Each row was made from one small tree. The marks that hang from a mark follow it in brackets, in the order of their numbers. Every link used is in the known rows. Write each row's tree.
Known rows
K_222{K_858{K_134 K_256}}: [ 0.11 -2.62  1.31  3.65 -3.42  1.87 -3.44  0.34 -5.26 -1.63  1.34  2.39
 -0.06  1.20 -0.20  1.57 -3.35  2.28 -1.31 -0.45 -0.88  1.65]
K_307{K_134 K_697}: [-1.03 -0.80 -0.28 -0.95  3.29 -0.96  1.80 -1.70  1.70  2.71  1.59 -3.43
 -2.03  0.94  0.53 -0.42 -2.32 -0.28  0.98  1.76  2.36  1.54]
K_134{K_307{K_697} K_858{K_222 K_256}}: [-0.74 -0.46 -0.07  4.94 -1.22  1.29 -4.48 -1.87  1.26  2.08 -2.81 -2.15
 -0.89  0.68  2.82  0.26 -2.30 -0.14  2.43 -2.36  0.50  2.50]
K_307{K_697}: [-0.40  0.19 -1.32 -0.76  2.49 -0.01 -0.57  0.09  0.97  1.48  1.68 -1.58
 -1.21  0.56  0.05 -1.17 -0.75 -0.70  1.62  2.03  2.00  0.36]
K_858{K_134{K_307} K_222 K_256{K_912}}: [ 1.10  3.30  1.35  1.70 -5.27  0.33 -3.98 -0.95 -1.82  1.35 -4.74 -0.18
  0.87 -0.74  1.01  1.42  0.11 -0.26  1.15 -4.36  0.16  1.54]
K_914{K_912}: [ 1.91  0.25  1.87 -0.23  1.96  1.39  0.02 -1.59 -0.35 -0.94 -0.30  1.48
 -0.58  1.42 -1.08  0.17 -1.07 -1.05  0.42  1.95 -0.20 -2.38]
K_858{K_134 K_256{K_912{K_914}}}: [-0.32  1.86  0.87 -1.57 -1.30  2.34 -3.93  1.62 -5.21 -0.98  0.02  2.26
  1.21 -1.72 -0.89  1.01 -2.95  1.69  1.90 -1.69 -2.79 -0.42]
K_912{K_256 K_914}: [-1.31  0.30 -0.55  0.68  2.41  2.74 -3.82  1.04 -1.79  1.08  2.80  1.91
  1.59 -3.54 -1.32  1.06 -1.47  0.46  4.65 -0.87 -3.33 -0.64]
K_307{K_134{K_858{K_222 K_256{K_912}}} K_697}: [-0.39 -1.33 -0.23  1.10  3.35 -0.56 -0.97 -2.69  0.37  1.06 -1.19 -4.58
 -1.36  1.10  1.89  2.23 -5.74  0.96  1.54 -3.38  1.80  1.43]
K_134{K_307}: [-0.76  2.38 -0.37  1.76 -2.67  1.57 -1.47 -1.55  1.74  1.27 -2.61  0.92
  0.52 -0.17  1.68 -1.71  1.68 -1.12  0.20 -1.08 -0.47  0.89]
K_697{K_307{K_134{K_858}}}: [-0.58 -3.05  1.64  0.83  2.08 -1.51  0.37 -1.98  3.43 -0.07 -2.05 -2.26
 -3.90  3.45  3.02 -1.28 -2.71  0.36 -3.01 -2.12  1.17  2.31]
K_697{K_307{K_134}}: [-0.25 -1.73  1.40 -0.69  0.27 -2.00  1.33 -1.96  3.47  1.31 -1.31 -1.90
 -3.39  1.06  1.04  0.03 -1.24 -0.17 -1.49 -0.42  1.74  2.22]
K_697{K_307{K_134{K_858{K_256}}}}: [-1.43 -4.56  2.51  2.33 -0.44 -0.92 -1.27 -1.91  0.52  0.86 -0.72 -1.73
 -4.23  2.41  3.03  0.07 -5.67  0.95 -2.15 -2.53 -0.04  3.45]
K_256{K_912}: [ 0.30  2.57 -1.12 -1.78  0.86  0.88 -0.03 -0.39  0.07 -1.02 -0.96  0.35
  0.72 -0.16  0.00 -0.56 -0.10 -0.25 -0.07 -1.55  0.33 -1.13]
K_992{K_134{K_858}}: [-0.68 -3.43 -1.31  1.57  2.35 -1.00 -0.05 -0.21 -0.81 -0.86 -0.20 -0.03
 -1.26  1.63  1.14 -1.11 -3.08  0.94 -0.64 -0.65 -0.97  1.52]
K_858{K_134{K_307} K_256{K_912}}: [-0.37  3.71  1.14  1.11 -5.05  2.26 -3.80 -0.23 -3.19  1.62 -2.63  1.73
  0.12 -0.14  1.55 -1.82 -0.70 -0.80 -0.13 -3.31 -0.81  1.58]
K_222{K_858{K_134{K_307{K_697}} K_256{K_912}}}: [-0.94  2.32 -1.54  3.29 -2.64  4.58 -5.24 -1.53 -2.45 -0.13 -0.75  2.03
 -0.24  1.25  1.65 -2.02 -2.79  0.55  0.43 -1.18  0.79  1.58]
K_134{K_307{K_697} K_858{K_256}}: [-2.41 -0.05 -0.40  4.41 -0.95  2.93 -4.38 -1.22 -0.43  2.35 -0.84 -0.15
 -1.69  1.60  3.47 -2.81 -3.47 -0.62  1.31 -1.05 -0.43  2.53]
K_858{K_134{K_307} K_222 K_256}: [ 0.97  0.83  2.67  3.62 -6.32 -0.40 -3.79 -0.53 -2.07  2.37 -3.71 -0.61
  0.40 -0.59  0.70  1.93  0.18 -0.18  1.24 -2.77 -0.06  2.76]
K_992{K_134}: [-0.33 -2.25 -1.59 -0.14  0.51 -1.49  0.79 -0.08 -0.87  0.68  0.79  0.00
 -0.74 -0.77 -0.74  0.25 -1.70  0.26  0.90  0.86 -0.45  1.50]
K_992{K_134{K_307} K_222{K_858}}: [-1.52 -1.21 -3.66  2.99 -2.04  1.30 -0.34 -4.13  3.43 -0.66 -2.20  1.53
 -0.03  1.60 -0.25 -0.56  1.82  4.81  0.63  0.23 -3.06  2.22]

Write each row's tree
[-0.24 -1.38 -2.58  3.21  1.81 -0.88 -2.11 -2.01  3.17  2.00 -3.39 -2.62
 -1.21  1.22  2.15 -0.87 -1.53 -0.16  2.60 -0.96  1.24  2.95]
K_992{K_134{K_307{K_697} K_858{K_222}}}
[ 0.51 -0.85 -0.17  1.18 -0.72  0.41 -0.65 -1.10  0.19 -2.36 -0.37  0.23
 -0.05  3.79 -1.43 -0.32  2.15  5.13 -1.50  0.63 -1.44  0.70]
K_992{K_222{K_858{K_134}}}
[-0.24 -4.16  2.47  3.55 -0.15 -1.56 -0.21 -2.12 -0.68  0.63 -1.75 -3.36
 -0.47  0.84  1.74  3.95 -4.79  1.79  0.06 -3.52 -0.36  2.44]
K_307{K_134{K_858{K_222 K_256}}}
[-0.56  1.81 -1.23  3.06 -0.31  1.90 -4.65 -2.38  1.24  1.09 -3.97 -1.68
 -0.35  0.53  2.78 -0.31 -2.68 -0.52  2.56 -4.04  0.87  1.10]
K_134{K_307{K_697} K_858{K_222 K_256{K_912}}}
[ 0.29 -2.97 -1.58  1.99  0.48 -1.34 -2.28 -1.03 -2.21 -1.16 -1.94 -1.01
 -0.33 -0.53  0.61  3.14 -5.07  1.60  1.42 -4.07 -0.98  1.20]
K_992{K_134{K_858{K_222 K_256{K_912}}}}
[-0.87 -0.61 -1.95  2.36 -1.64  3.58 -2.77 -1.68 -2.97 -3.25  0.49  2.75
  1.03 -0.27  0.23  1.88 -3.80  2.22 -0.37 -2.18 -1.31 -0.61]
K_222{K_858{K_256{K_912}}}
[ 0.58  3.61  0.87  0.80 -4.20  2.11 -5.43 -0.42 -2.01  0.20 -4.82  1.43
  2.38 -2.54 -0.05  2.60 -0.40  1.18  3.47 -3.86 -2.43  0.41]
K_858{K_134{K_307} K_222 K_256{K_912{K_914}}}
[-2.29  2.43 -1.61  2.48 -0.05  3.81 -4.42 -1.72 -0.18  1.20 -1.92  0.13
 -1.03  1.34  3.65 -3.37 -3.61 -0.85  1.16 -2.89 -0.39  1.16]
K_134{K_307{K_697} K_858{K_256{K_912}}}
[ 0.78 -3.60  1.73  1.49  1.77 -3.16  0.19 -2.72  4.80 -0.23 -4.15 -4.06
 -3.01  2.54  2.13  1.76 -1.96  0.83 -1.82 -3.41  2.11  2.26]
K_697{K_307{K_134{K_858{K_222}}}}
[ 0.49  1.06  1.46  3.00 -4.01 -0.32 -4.41 -0.46 -1.20  4.09 -2.11 -2.12
 -1.07 -0.14  0.63  0.68 -0.49 -0.84  2.79 -0.70  1.98  3.25]
K_858{K_134{K_307{K_697}} K_222 K_256}
[-0.33 -0.62  1.11  5.67 -3.64  1.00 -3.99 -2.07  0.24  0.78 -4.44 -0.70
  0.29  0.32  2.77  1.56 -1.56  0.50  1.05 -4.36 -1.30  2.16]
K_134{K_307 K_858{K_222 K_256}}
[-1.84 -0.32  0.91  4.80 -3.34  2.79 -3.90 -1.37 -1.18  0.81 -2.34  1.28
 -0.43  1.13  3.59 -1.48 -2.49  0.16 -0.33 -3.20 -2.54  2.13]
K_134{K_307 K_858{K_256}}
[-0.66 -3.89  1.24  2.76  2.26 -1.33 -0.84 -2.21  0.16  2.09 -0.19 -5.00
 -1.94  1.39  1.70  2.76 -5.71  1.21  1.52 -1.44  1.68  2.74]
K_307{K_134{K_858{K_222 K_256}} K_697}
[-0.25  1.40 -1.16  3.57 -1.07  3.04 -3.31 -1.35  0.26 -0.01 -1.04  1.00
 -0.36  2.53  1.58 -2.96  0.17  0.22 -0.32  0.92  1.50  1.86]
K_222{K_858{K_134{K_307{K_697}}}}
[-1.58  0.29 -0.66  0.47  1.53  3.61 -4.01  0.22 -3.11 -2.70 -0.77  2.37
  1.34 -0.60  1.20  0.88 -4.84  2.23  1.46 -3.34 -4.26 -1.31]
K_134{K_858{K_256{K_912{K_914}}}}
[-1.37  1.53 -1.13  2.83  1.47  2.31 -2.68 -1.49  2.60  1.51 -1.95 -0.91
 -1.24  2.83  3.69 -4.32 -0.74 -1.31  0.42 -0.77  0.56  1.44]
K_134{K_307{K_697} K_858}
[ 0.57  3.48  0.12  1.16 -2.96  0.66 -4.55 -0.90 -1.00  2.70 -3.22 -1.70
 -0.33 -0.35  0.62  0.02 -0.64 -1.09  2.77 -2.54  2.16  1.97]
K_858{K_134{K_307{K_697}} K_222 K_256{K_912}}
[ 0.09  1.02 -1.10  3.50  1.41  0.53 -3.06 -2.12  3.84  1.32 -4.13 -2.70
 -0.35  1.91  2.73 -1.01  0.19 -0.89  1.78 -1.93  1.71  1.58]
K_134{K_307{K_697} K_858{K_222}}
[-1.67 -0.87 -2.99  2.74  2.25  0.79 -1.95 -1.51  1.66  2.13 -1.19 -0.72
 -1.99  2.00  2.65 -4.04 -2.27 -0.78  1.28  0.18  0.34  2.82]
K_992{K_134{K_307{K_697} K_858}}
[-0.86  3.97  0.00  0.43 -2.62  2.38 -4.11 -0.11 -2.10  3.10 -1.21  0.05
 -1.14  0.48  1.37 -3.11 -1.65 -1.74  1.69 -1.06  1.09  1.96]
K_858{K_134{K_307{K_697}} K_256{K_912}}
[-0.60 -3.27 -0.44  5.31 -3.12 -0.59 -3.16 -1.92 -0.65  1.40 -3.63 -0.49
 -0.14 -0.37  2.14  1.79 -3.35  0.87  1.74 -3.42 -1.96  3.46]
K_992{K_134{K_307 K_858{K_222 K_256}}}
[-2.15 -3.46  0.89  2.19  2.48  0.43 -0.55 -1.43 -1.28  2.31  1.76 -2.99
 -2.77  2.28  2.38 -0.44 -6.69  0.53  0.29 -0.22  0.42  2.87]
K_307{K_134{K_858{K_256}} K_697}
[-1.38 -1.91  0.16  0.64  5.14 -0.32  0.93 -1.77  1.53  1.24  0.78 -3.51
 -2.25  3.34  2.50 -1.88 -3.96  0.05 -0.41  0.20  1.75  1.86]
K_307{K_134{K_858} K_697}
[-0.85  0.00 -0.11  1.54  0.20  1.82 -2.71 -0.26 -2.57 -1.58 -0.62  0.84
 -0.11  1.05  2.07 -0.49 -4.24  0.80 -0.80 -3.73 -1.58 -0.13]
K_134{K_858{K_256{K_912}}}
[-1.97 -0.81 -0.20  0.50  3.52  1.23 -0.72 -1.87 -0.94  1.13  0.86 -2.58
 -2.14  2.06  2.86 -0.93 -6.77  0.53  0.44 -2.03  0.83  1.55]
K_307{K_134{K_858{K_256{K_912}}} K_697}
[ 0.88  0.42 -0.05  0.35 -1.89 -0.36 -1.90 -0.98 -1.25 -0.23 -1.86 -0.89
  0.97 -2.13 -0.74  4.04 -1.91  0.68  1.93 -3.40  0.19 -0.28]
K_858{K_222 K_256{K_912}}
[-0.97 -0.03 -0.26  4.82 -3.58  3.71 -5.19 -1.14 -2.71  1.13  0.19  1.60
 -1.00  1.54  1.45 -1.53 -2.67  0.77  0.58  0.52  0.50  3.12]
K_222{K_858{K_134{K_307{K_697}} K_256}}
